What can hang from each mark:
dobo: selu sopod vefu
sopod: dobo nazab
sode: sapas vefu
vefu: sode
ganol: nazab
selu: sedon
sedon: selu tovezu
kizim: vefu
nazab: ganol sopod
punit: kizim
sapas: sode
tovezu: sedon

Each row was made from one small tree. The marks that hang from a mark follow it in brackets, in alphabetical order. Every link used is in the known rows. Write each row's tree.
Known rows:
vefu(sode): [-28.1  -8.6   2.7 -10.1 -22.4 -11.5  11.8  23.7 -25.7 -15.2  -9.2 -22.7
 -29.7  15.3 -31.6 -13.0  21.2   9.2   5.0   9.7  32.4 -19.3 -23.8  -5.1
  30.6 -19.6  -8.6   0.7]
sopod(dobo(selu) nazab(ganol)): [ 23.7  17.6  -9.0   4.6   0.4   1.1   5.7 -16.1  39.4   6.6  26.5 -10.3
   6.8 -13.9  40.2  -4.0 -10.2   5.9  13.8  -1.6  10.0   1.2   8.5 -32.0
  14.2  18.4  14.1  10.7]
nazab(ganol sopod): [-27.0  -4.3   5.3 -18.8  -9.8 -16.8   5.6 -44.9 -24.3 -19.2  13.5  -1.4
 -37.1  15.5   2.3 -15.4 -25.7   3.5 -22.2  16.5   2.3   0.3   3.4 -34.3
  14.9   9.7 -26.5   8.9]
tovezu(sedon): [-13.9 -17.6  -8.0 -15.9  -7.5  -3.6 -33.8  34.4 -22.7 -17.9  -5.1 -12.4
 -25.7 -18.8  -9.6   7.3  -0.1  22.2  14.7  -6.0   6.3  -0.2 -25.7   4.1
  16.8   1.4 -10.9   5.1]
dobo(sopod(nazab) vefu(sode(sapas))): [ 31.8   3.8   3.1 -23.5 -11.4  15.8   2.2  24.0 -16.2  18.2 -25.6  12.1
  -3.4   7.3 -34.7   9.8  25.9  -8.7 -10.0  -6.0 -12.3 -12.2   1.3  12.4
  -2.7 -14.1   6.9 -22.0]
sapas(sode(vefu)): [-31.5  -2.0   5.4  -9.6 -13.6  -9.4   4.1  35.6 -50.8 -13.2 -10.6  21.4
  -9.3   4.6  -8.0  29.8   2.8  -9.2  -4.1   8.9  19.3 -11.6 -20.2  -3.2
  36.3 -13.4 -11.3   1.9]
dobo(selu(sedon(tovezu)) sopod(nazab) vefu(sode)): [  6.0 -34.3  -3.5  16.6  10.6  -1.4   2.3  48.8  28.3  20.9 -16.1 -14.9
  14.6  -2.5 -34.9   0.8  26.0 -18.2  11.2  -6.4 -29.5   8.2  11.9  55.0
 -24.9 -30.9   4.7 -16.5]
kizim(vefu): [-51.8   2.3  -9.6 -18.4  -7.8   2.0  -8.8  26.6 -17.5 -49.1   5.8 -14.7
 -25.5  -2.7  19.3  20.1  -6.2   2.0   9.0  12.2  -7.9   9.5 -37.0 -15.4
  25.6   3.7  -9.7   3.7]
sopod(dobo(selu(sedon) vefu(sode)) nazab(ganol)): [ 16.8   4.0  -6.2  35.2   4.4  -0.8   3.5  -0.5  10.4   6.9   4.1  13.8
  23.0  12.5  12.1   2.6  11.6  -6.2  12.6 -13.5  14.2 -22.3  21.1  31.1
 -25.1   3.3  12.3  13.8]
nazab(ganol sopod(dobo(selu))): [  0.8   6.0   5.8  -1.8  19.5  -2.0   7.2 -53.7  18.6   3.6  18.1   7.2
   6.2   3.3   6.1 -11.1 -26.0  11.9  -9.9  10.5  21.9  -0.4   6.2 -35.5
   4.1  17.9  -5.1  -0.5]
ganol(nazab(sopod(dobo))): [ -6.1  20.9  -1.9 -18.4   8.3 -10.7 -10.6 -10.4  -3.9  -2.9   3.6 -29.2
  -0.6   2.3  16.2  -8.4 -11.6   0.0 -19.0   6.9   2.1   9.9   3.8 -45.3
  13.9  17.5 -15.5  -8.8]
ganol(nazab(sopod)): [-34.9  12.8  -2.5 -18.3  -9.7  -9.6 -11.3  -8.6 -19.7 -10.6  -6.8 -34.4
 -23.5   2.6  10.4 -14.9  -9.4   1.5 -18.1  12.7 -12.2  16.3   0.9 -31.4
  17.3   3.6 -21.3  -9.0]
sopod(dobo(selu(sedon(tovezu)) vefu(sode)) nazab(ganol)): [ 27.1 -32.3   4.6  34.8   3.2 -14.5   4.5  13.4  25.9  -5.1   1.7  -1.3
  29.9   1.9   9.7  -4.5  11.4 -12.1   7.4 -19.1   5.4  -7.7  24.1  24.0
 -18.3 -13.3   9.5  17.8]
sopod(dobo): [  1.8   3.1   0.8 -16.8   0.7  -7.9   7.9  20.3 -11.0  -7.6  14.3  -9.6
  -7.4  -8.3  -0.5   0.3  -2.2   6.6   9.2   5.6  19.5  -3.3 -27.6 -24.3
  33.6  11.5  -3.6   0.6]
dobo(selu(sedon(tovezu)) sopod(nazab(ganol)) vefu): [  8.7 -31.5  -5.2  17.9   1.8  -2.8  -4.1   7.3  29.8   6.6   3.8   5.2
   7.7 -15.5  11.8   0.6  -1.8 -21.5   6.5  -5.7 -57.0  31.1  18.5  40.6
 -28.7 -10.8   2.0  -0.3]
ganol(nazab): [-36.1  14.3  -3.7 -10.3 -28.6  -3.0  -9.3  16.5 -18.0 -19.5 -10.0 -41.7
 -21.6 -13.3  21.6 -13.0  10.7   2.5   3.0   9.3 -10.0  18.7 -19.3 -15.4
  31.8  -6.2  -6.7   2.0]
tovezu(sedon(selu)): [-25.6  -4.0   3.2  -0.1  -6.1 -12.3 -36.6  41.2   0.9 -12.7  -6.4 -25.7
  -8.5 -33.6  -2.7  10.7  -4.6  37.0  24.5 -11.1   6.2  32.7 -27.3  -2.1
  16.1   1.5  15.0   9.7]
sopod(dobo(selu(sedon) vefu(sode(sapas))) nazab(ganol)): [ 50.6  -1.7   0.4  30.7   2.1  16.7  -3.9   2.3  14.4  13.7  -1.8  21.3
  37.5   2.8  -1.5  12.1  15.4   1.9   2.6 -33.2  16.4 -26.2  11.0  40.0
 -27.3   8.0  22.6   0.0]
ganol(nazab(sopod(dobo(selu(sedon) vefu(sode(sapas)))))): [ 18.6   3.4   7.7  25.7  21.8  22.3 -16.3   0.1   0.7  19.9 -29.8   1.8
  53.5   8.3 -25.8   4.5  11.6   5.8 -20.0 -24.2  12.3 -10.3   5.1  39.7
 -35.1  -1.4   9.2 -27.6]
sode(sapas vefu): [-15.7  -4.2  20.1 -14.0 -22.7  15.8  -4.3  27.8 -28.9 -10.3 -22.1  21.6
  -2.9 -27.3  -5.5  17.0   1.3  22.4  -8.4  -8.1   5.1   7.9 -31.2   4.7
  26.3 -10.2   4.9  -2.8]
nazab(ganol sopod(dobo(selu(sedon)))): [  1.8  -6.5  -4.5  15.9  29.3  -4.5   0.0 -32.2  26.2   7.1  29.1   3.1
  11.9   9.4  -1.5  -3.2 -26.7   7.1  -3.5  -4.8  11.7  -2.1   3.7   8.9
 -21.8  28.9 -10.2  -6.4]
sopod(dobo(vefu) nazab(ganol)): [ 18.3  18.0  -0.8  -6.0  -8.3  -9.3   4.0 -14.7 -25.1 -11.9  12.0  22.9
  -3.1  -4.4  48.5   1.5 -10.6 -15.2  -1.2  -0.1  -8.0  -1.7  16.4 -31.5
  10.0  15.9   1.8  27.5]
punit(kizim(vefu(sode))): [-56.6   0.5   6.4 -12.8  -4.2   2.7   8.0  19.5 -22.9 -24.6 -16.0 -35.9
 -45.0  19.6 -29.7  12.7  -7.0   5.1   0.5   5.0  24.6  -4.1 -37.4 -16.1
   3.2 -17.0 -17.2  17.3]

Write each row's tree:
[ -2.6  12.7  -4.2  -2.0   2.7  14.2   8.0  14.8   5.3  28.5 -24.1   5.0
   6.5   5.0 -23.9  -3.6  24.2  -6.2  11.4  15.7 -10.0  -2.1  10.6  18.7
  -8.5 -26.8  11.7 -16.4]
dobo(selu sopod(nazab) vefu(sode))
[ 25.5  13.5  -7.1 -10.9 -10.0 -13.1   6.6  -9.3  11.5  -7.4  30.8 -10.0
 -17.4  -1.1  41.7  -1.9 -10.1  -3.9   2.0  -3.1   5.4  -4.9   7.5 -45.2
  20.7  26.1  -2.1  19.3]
sopod(dobo nazab(ganol))
[ 17.9  11.8   4.0  -0.8 -15.2 -12.6   9.6 -12.6 -25.2 -11.6   1.3  19.2
  -4.3  18.9  22.9  -6.1   8.5 -12.2  -6.1  -0.9  20.7 -27.6  24.2 -26.6
   8.0  -0.4   2.1  27.0]
sopod(dobo(vefu(sode)) nazab(ganol))
[ 23.9   5.0 -20.0  23.1   8.4  -1.7  -2.3   5.1  47.4  10.9  35.0 -15.6
  12.5  -7.6  31.8   4.3  -7.9   1.1  20.5 -18.1   0.0   1.2   7.2  11.8
 -11.7  30.2   7.5   6.4]
sopod(dobo(selu(sedon)) nazab(ganol))
[  8.2  10.1 -14.4 -23.8 -17.9 -10.0   4.4 -12.3  14.9   1.9  21.8 -10.1
 -36.5   3.8  16.2  -6.7  -2.7 -10.5  -1.7  11.4 -26.9   9.2  11.6 -22.5
   9.4  12.9 -10.0   1.9]
dobo(sopod(nazab(ganol)))
[ -2.5  12.0  -1.2   4.8 -10.7   7.6   6.7 -25.8   6.6  15.7 -16.0  15.4
   1.0  13.9  -5.3 -11.1  16.7  -7.7   1.6  15.0  -5.7  -5.6  25.0   9.5
 -14.1 -21.7  11.1   1.2]
dobo(selu sopod(nazab(ganol)) vefu(sode))
[-23.4  -3.6  13.2 -13.9  -7.5  18.1   2.7  21.2 -15.6 -21.7 -22.2 -29.3
 -31.7   8.6 -41.2  22.2  -3.2  13.5  -7.8 -13.4  24.5  -6.9 -49.5  -7.7
  -1.9 -11.6  -7.4   4.4]
punit(kizim(vefu(sode(sapas))))
[  3.4 -38.5  15.9  21.9  31.3 -10.6  -0.7 -26.3   5.9 -10.2   8.3  24.0
  29.4  -5.8   3.7  -4.3 -26.4  -9.9 -13.5  -6.8 -11.1  13.7  15.8  16.3
 -26.8   1.8  -8.9   7.4]
nazab(ganol sopod(dobo(selu(sedon(tovezu)) vefu)))
[-25.6   5.3   3.2  -6.5   9.4  21.2   2.7   0.4 -16.8  16.5 -20.7  22.4
  10.2 -16.9 -21.5  -1.4   7.9  -1.6  14.1  26.3 -25.3  21.3 -19.1  27.2
  -0.9 -19.5   8.9 -16.3]
dobo(selu sopod vefu)
[ -4.6  -0.6  19.1  -7.8   6.1 -16.7  10.8 -52.0 -47.3 -16.2  -5.0  36.1
  -3.1  36.1 -11.5 -11.9  -7.8  -4.9 -31.3  11.1  33.6 -29.7  21.6 -27.1
  -2.5  -1.2 -15.4  15.3]
nazab(ganol sopod(dobo(vefu(sode))))
[ -0.3  14.5  -7.2 -18.7 -16.1  -1.5   1.6 -20.8 -22.1   0.2   1.3  23.3
 -23.1   1.4  21.0  -2.3  -2.4 -19.7  -5.6  15.1 -42.0  11.6  17.3 -10.0
  -1.6   2.9  -4.7   9.2]
dobo(sopod(nazab(ganol)) vefu)
[ -4.1   6.1  13.1 -13.1  12.4 -12.7   5.1 -53.8 -44.9 -16.0   5.3  42.5
  -2.8  12.9  15.1  -4.8 -27.2  -7.1 -26.6  12.3   4.0  -5.4  12.9 -35.9
   1.7  14.8 -15.9  16.1]
nazab(ganol sopod(dobo(vefu)))
[  6.5  13.0 -13.7  -6.7  -5.6   6.8   3.3 -21.7  42.6  18.2  15.6 -14.0
 -14.1  -6.7  13.3  -7.7  -1.2  -0.4   8.3  12.7 -20.5  15.7  10.7  -9.9
  -0.5   4.3   4.8  -6.9]
dobo(selu sopod(nazab(ganol)))
[ 18.5  15.7  18.2   7.0  13.8  24.5 -10.9 -20.7  -3.8  13.9 -39.2   8.3
  48.0   2.7 -17.7  -4.5  11.2  11.5 -26.9  -8.5  23.1  -8.4   7.9  -4.2
 -11.0 -10.6  14.3 -22.9]
ganol(nazab(sopod(dobo(selu vefu(sode(sapas))))))
[ 18.9   7.6 -11.9  30.0  10.4   4.9  -3.9  -1.0  11.4   8.1  14.4  18.8
  24.5 -11.4  38.2   6.9  -8.3  -8.3  17.7 -13.4 -16.0   2.1  13.0  24.8
 -22.4  20.9  11.0  13.6]
sopod(dobo(selu(sedon) vefu) nazab(ganol))
[  5.2   3.2 -27.8   3.8  13.2  10.3  -3.0  42.0  49.3  36.4  15.6 -28.2
  -2.2 -11.0 -13.1   9.4   4.5  -3.0  25.1  -2.2 -36.4  20.1  -6.8  42.7
 -18.2  11.5   2.1 -31.7]
dobo(selu(sedon) sopod(nazab))
[ 16.3  15.8   3.8  16.8  -3.0   0.9   9.6 -22.3   3.0   4.6  -6.2  17.7
  19.3   7.7  20.5  -7.4  11.3  -0.3   5.2   2.9  25.0 -19.6  22.4 -12.6
  -0.9  -8.7  18.6  19.7]
sopod(dobo(selu vefu(sode)) nazab(ganol))
[-26.6 -48.4  11.9  30.0  -1.8  -6.1   4.4  42.3  -9.2 -11.1 -27.4  -7.7
  16.8  -5.3 -37.6  -8.0  22.8  -1.6  13.9  -5.2   1.0   2.5 -14.1  60.0
  -6.5 -42.8   3.2  -0.5]
dobo(selu(sedon(tovezu)) vefu(sode))
[ 10.7 -40.3   3.0   8.9  39.4 -10.7   2.3  19.3  40.1   6.2  19.5 -23.3
  23.1 -10.3 -21.2  -1.2 -19.0   2.4  -0.7  -9.9   0.2  14.0  -7.6  10.6
 -10.4   8.5  -8.9 -18.4]
nazab(sopod(dobo(selu(sedon(tovezu)))))
[ 33.0   3.8   6.0 -13.1 -24.4   8.9   2.7 -16.1 -14.7   4.5 -16.4  25.1
  -9.6  15.3 -15.0   1.7  20.1  -8.5 -19.1  -7.1  -9.8 -17.6  15.3   4.4
  -8.3 -10.4   6.7  -3.6]
dobo(sopod(nazab(ganol)) vefu(sode(sapas)))
[ 30.3   6.3   6.4   2.1 -13.7  24.9   2.6 -25.6  13.0  21.0 -23.8  24.4
  11.2   4.0 -18.1   0.0  21.2   1.2  -8.5  -5.0  -4.8 -10.4  13.7  16.5
 -16.9 -17.2  21.1 -11.1]
dobo(selu sopod(nazab(ganol)) vefu(sode(sapas)))
[-18.4 -10.4 -16.2   4.5  14.1  11.5  -2.5  30.3  28.3  24.3   8.6 -15.8
  -0.5  -9.3 -37.2   1.7   7.0   3.6  23.1   4.8 -20.3  16.0 -27.7  55.5
 -14.7   2.2  -0.3 -32.7]
dobo(selu(sedon) sopod)
[  1.1   3.0   6.4 -17.8  10.1 -17.3   6.6 -45.0  -9.9 -12.8  27.4   7.1
 -15.7  15.2   8.6  -8.0 -28.2   2.0 -22.0   6.9  19.3  -7.5   5.9 -47.5
  11.9  25.0 -20.9   8.9]
nazab(ganol sopod(dobo))
[ 23.1  19.5 -13.3  -1.8  13.4   6.4   4.5  22.1  36.8  19.1  16.7 -22.2
  12.2 -22.8  20.7   2.9  -3.9   7.3  23.6  -1.1   5.2   7.1  -8.1 -23.6
  17.9  13.5  16.0  -6.3]
sopod(dobo(selu) nazab)
